What can hang from each mark
seget: veku
kupunuk: kozi lavu nipugat
kozi: kima
veku: lavu seget
nipugat: kupunuk
kima: kozi
lavu: bomo veku
dodepub: kozi nipugat
bomo: seget

Known rows, with every way that one mark hangs from another
veku[lavu[bomo] seget]: [-0.84  0.34  0.62  3.90 -0.17  0.64  0.12 -1.08 -1.10 -2.13 -0.49 -1.41
 -1.95  1.11  5.46  2.61  1.63 -1.44  2.21  2.34]
kupunuk[kozi lavu[veku] nipugat]: [-0.44  1.45  0.77 -1.09 -0.11 -0.16  3.12 -1.65  0.24 -0.35 -0.41  0.89
 -2.49  2.62  0.02 -0.43  0.59  0.21  0.52  1.95]
dodepub[kozi nipugat]: [-1.01  1.28  0.11 -1.83 -3.81 -1.02 -0.86  0.57  1.32  0.45  0.56 -0.71
 -0.96 -0.48  1.31 -0.25 -0.80  1.18 -1.62 -0.33]
bomo[seget[veku[lavu]]]: [ 1.22 -0.34  0.45  3.48  0.67  3.04  3.04 -1.11 -3.00 -2.13 -0.22 -2.12
 -1.81 -0.18  4.08  1.79  4.01  0.08  1.76  0.12]
seget[veku]: [ 1.87 -0.25  0.27  1.05  0.01  1.76  0.89 -0.67 -0.32 -0.75 -0.16 -1.27
 -0.35 -0.33  1.07  0.50  0.91  0.33  0.37 -1.28]
dodepub[nipugat]: [-0.62  0.19  0.24 -0.88 -1.73 -0.82 -0.34  0.58  0.67  0.67  0.20 -1.58
 -0.33 -0.21  0.11 -0.41 -0.49  0.31 -0.16  2.31]
dodepub[nipugat[kupunuk[kozi lavu]]]: [-1.04  0.44 -0.78 -2.61 -2.70 -2.00  1.72 -0.81  1.36  1.74 -0.66 -2.40
 -1.81  3.22 -0.85 -1.43 -0.88  1.70  1.94  4.78]
kupunuk[kozi]: [ 0.41  1.12 -0.87 -1.04 -0.15 -0.04  0.66 -0.59  0.03 -0.43  0.74 -0.41
 -0.55  0.38 -0.65 -1.07 -0.57  0.35  3.92 -1.75]
bomo[seget]: [-0.04 -0.10 -0.40  1.38 -0.05  0.27  1.66 -0.26 -1.78 -0.55 -1.14 -0.23
 -1.43  0.22  2.01  0.54  0.46  0.62  0.53  0.98]
nipugat[kupunuk[kozi[kima] lavu[veku]]]: [-1.74  0.78  0.71 -2.16 -1.71  0.96  1.90 -1.34  0.84 -0.75 -1.36 -1.30
 -3.10  2.59  0.46 -1.11  0.46  0.31 -0.85  1.25]
veku[lavu[bomo[seget]]]: [-0.93  0.01  0.38  4.72  0.93  0.51  2.56 -0.85 -2.73 -2.04 -1.06 -0.94
 -3.02  1.12  6.04  1.91  2.98 -0.75  2.15  1.82]
lavu[bomo[seget] veku]: [-1.52  0.46  1.24  3.81  0.04  0.77  2.15 -0.83 -1.87 -1.79 -2.97 -1.11
 -4.31  0.62  6.02  1.76  1.69  0.17  1.13  1.93]
dodepub[kozi[kima] nipugat[kupunuk[lavu[bomo]]]]: [-2.44  0.32  0.22 -0.88 -4.83 -2.15  0.74 -0.21  2.21  0.23 -1.83 -1.07
 -3.92  3.04  4.07 -0.35 -1.22  0.39 -5.50  2.71]
veku[seget]: [-0.01  0.23 -0.18  0.56 -1.08  0.26 -0.69 -0.54 -0.10 -0.79 -0.56 -0.84
 -0.40  0.16  1.46  1.19 -0.85 -0.10  0.51  1.42]
bomo[seget[veku]]: [ 1.67 -0.38 -0.02  2.57 -0.03  1.98  2.48 -0.86 -2.03 -1.22 -1.31 -1.63
 -1.87 -0.07  2.99  1.00  1.35  0.92  0.80 -0.28]
seget[veku[lavu]]: [ 1.25 -0.15  0.94  2.16  0.66  2.79  1.56 -0.94 -1.26 -1.57  0.90 -1.92
 -0.23 -0.27  2.16  1.13  3.56 -0.47  1.25 -1.02]
kupunuk[kozi[kima] lavu[bomo veku] nipugat]: [-0.96  1.47  1.14  0.67 -0.40 -0.16  3.31 -1.49  0.47 -2.16 -1.19  0.96
 -4.57  3.10  3.14 -0.40 -0.11 -1.75 -1.61  1.02]
kima[kozi]: [-0.38  0.61  0.46 -0.95 -0.46  0.48 -0.63  0.33 -0.02 -0.06  0.06 -0.07
 -0.48 -0.49  1.65 -0.88 -0.91  0.40 -2.31 -0.91]
nipugat[kupunuk[kozi]]: [-0.31  0.75 -1.16 -2.13 -1.52 -0.69  1.49 -0.52  0.49  1.13  1.34 -0.30
 -0.41  2.19 -1.03 -1.22 -0.41  1.25  4.56  1.10]
kupunuk[nipugat]: [ 0.52  0.31  0.21 -0.68 -0.38 -0.96  1.95  0.13  0.16  0.60  1.80  2.49
  0.45  1.44 -0.57 -0.08 -0.23 -0.34 -0.56  2.06]

Rows
[-1.94  0.00  1.10  0.13 -2.19  0.67  0.78 -1.67  0.51  0.01 -2.87 -1.89
 -2.57  2.81  2.29  1.61  0.70  1.09 -1.24  5.86] -> nipugat[kupunuk[lavu[veku[seget]]]]
[-0.32  0.17 -1.07 -1.60 -1.03 -1.15  2.08 -1.42  0.67  1.16 -0.84 -0.84
 -1.48  3.41 -0.90 -1.07 -0.32  1.36  2.04  2.19] -> nipugat[kupunuk[kozi lavu]]
[ 1.35 -0.35  0.13  4.86  0.19  1.38  2.89 -1.13 -2.11 -1.93 -2.36 -1.74
 -3.45  0.73  5.78  1.58  1.27  0.36  1.47  0.25] -> lavu[bomo[seget[veku]]]
[-1.88  0.32 -0.10 -2.48 -4.71 -2.19  0.56 -0.33  1.90  2.03 -1.04 -1.20
 -1.89  2.61  1.03 -0.42 -0.56  2.20 -3.32  3.69] -> dodepub[kozi nipugat[kupunuk[lavu]]]
[ 1.06 -0.11 -0.98  3.22 -0.74  0.18  4.97 -2.54 -1.48 -0.72 -3.17 -2.48
 -4.98  4.19  4.88  0.43  0.92  1.62  3.44  2.51] -> nipugat[kupunuk[kozi lavu[bomo[seget[veku]]]]]
[ 0.55  0.78 -0.55 -1.85 -0.55 -0.62  2.98 -0.90  0.56 -0.85  0.72  1.86
 -1.64  2.79 -0.97 -1.59 -1.26 -1.22 -2.18  0.18] -> kupunuk[kozi[kima] lavu nipugat]
[-1.59  0.96  1.46  3.02 -1.05  0.95 -0.30 -1.05 -0.21 -2.01 -2.40 -1.53
 -3.25  0.61  5.47  2.44  0.28 -0.59  1.14  2.45] -> lavu[bomo veku[seget]]
[-2.38  0.98  0.88 -3.03 -3.61  0.14  1.59 -0.69  1.51 -0.03 -1.12 -2.86
 -3.28  2.26  0.69 -1.41 -0.08  0.46 -0.98  3.69] -> dodepub[nipugat[kupunuk[kozi[kima] lavu[veku]]]]
[-2.24  0.37  0.19 -0.17 -4.34 -2.90  0.98 -0.61  1.94  1.34 -2.18 -1.21
 -3.48  3.48  3.86  0.25 -0.69  1.57 -2.66  4.20] -> dodepub[kozi nipugat[kupunuk[lavu[bomo]]]]
[ 1.01 -0.22  1.21  4.50  0.88  2.06  1.83 -1.17 -1.24 -2.12 -0.10 -1.84
 -1.95  0.49  4.94  1.74  3.47 -1.06  1.95 -0.57] -> seget[veku[lavu[bomo]]]
[-1.58  1.04  0.25 -0.89 -2.40  0.67  1.43 -2.25  0.50 -0.29 -2.12 -2.24
 -3.03  3.15  1.69  0.61  0.12  1.35  2.41  4.17] -> nipugat[kupunuk[kozi lavu[veku[seget]]]]
[ 0.75  0.88 -0.69 -1.22  0.05 -1.49  3.06 -1.34  0.32  0.23  0.45  1.62
 -1.36  3.10 -1.16 -1.01 -0.65  0.10  0.72  1.60] -> kupunuk[kozi lavu nipugat]
[-1.23  0.38 -0.66 -3.23 -3.43 -1.20  1.60 -0.39  1.55  0.64 -0.32 -2.19
 -2.16  2.76 -0.61 -1.97 -1.28  0.42 -0.80  3.28] -> dodepub[nipugat[kupunuk[kozi[kima] lavu]]]
[ 0.18  0.81 -0.24  0.44 -0.10 -1.41  3.28 -1.18  0.50 -1.46 -0.35  1.61
 -3.31  3.58  1.88 -1.04 -1.37 -1.79 -1.50  0.63] -> kupunuk[kozi[kima] lavu[bomo] nipugat]
[-1.29  1.06  0.43  3.30  0.44  0.35  3.31 -2.28 -1.69 -2.13 -4.40 -1.97
 -5.86  2.09  5.66  0.79  1.16  0.49  2.30  1.58] -> kupunuk[kozi lavu[bomo[seget] veku]]
[-0.45  0.70 -0.94 -2.81 -2.15  0.08  1.27 -0.14  0.73  0.04  1.73 -0.13
 -0.73  1.75 -0.82 -1.79 -0.95  0.09  1.58 -0.47] -> nipugat[kupunuk[kozi[kima]]]
[-1.54  0.35 -0.30 -0.87 -2.99 -2.00  1.87 -0.66  1.53 -0.07 -1.45 -2.23
 -3.82  3.60  2.33 -1.44 -1.54 -0.15 -0.18  3.64] -> dodepub[nipugat[kupunuk[kozi[kima] lavu[bomo]]]]
[ 0.17  0.68 -0.52  1.84 -0.10 -1.13  4.83 -1.48 -1.27 -2.00 -1.42  1.34
 -4.84  3.74  4.03 -0.35 -0.97 -1.16 -1.02  1.59] -> kupunuk[kozi[kima] lavu[bomo[seget]] nipugat]
[-2.00 -0.28  1.35 -0.52 -1.24  0.30  1.54 -1.13  0.67  0.71 -2.42 -1.14
 -2.16  2.60  0.81  0.53  1.54  1.16 -1.80  4.49] -> nipugat[kupunuk[lavu[veku]]]
[-1.49  0.80  0.42 -1.44 -1.32  0.19  2.14 -1.76  0.61  0.52 -1.62 -1.51
 -2.78  3.00  0.26 -0.59  0.90  1.43  1.89  2.76] -> nipugat[kupunuk[kozi lavu[veku]]]
[-0.88  1.35  0.53  2.63  0.12 -0.66  5.17 -2.18 -1.55 -1.69 -2.53  0.49
 -5.62  3.66  4.96  0.62  0.94  0.16  1.83  3.59] -> kupunuk[kozi lavu[bomo[seget] veku] nipugat]
[ 0.35  0.79 -0.81  2.42  0.41 -1.90  5.02 -1.85 -1.55 -0.90 -1.74  1.23
 -4.43  4.24  3.75  0.07 -0.39  0.07  1.81  3.02] -> kupunuk[kozi lavu[bomo[seget]] nipugat]
[-1.16  0.61  1.75  2.84 -0.80 -0.49  2.15 -1.80  0.13 -1.42 -2.66  0.47
 -3.94  3.40  5.02  2.37  0.09 -0.88 -2.01  5.63] -> kupunuk[lavu[bomo veku[seget]] nipugat]
[-0.86  0.20 -0.70 -0.01 -1.26 -1.19  2.26 -1.22  0.85 -0.56 -1.63 -0.79
 -3.55  3.85  2.05 -1.13 -0.97 -0.45 -0.14  1.33] -> nipugat[kupunuk[kozi[kima] lavu[bomo]]]
[-2.01  0.82 -0.02 -3.62 -5.71 -0.94 -0.09  0.97  2.02  0.82  1.39 -0.44
 -1.12  0.90  1.13 -0.99 -1.15  0.89 -3.52  0.87] -> dodepub[kozi[kima] nipugat[kupunuk]]
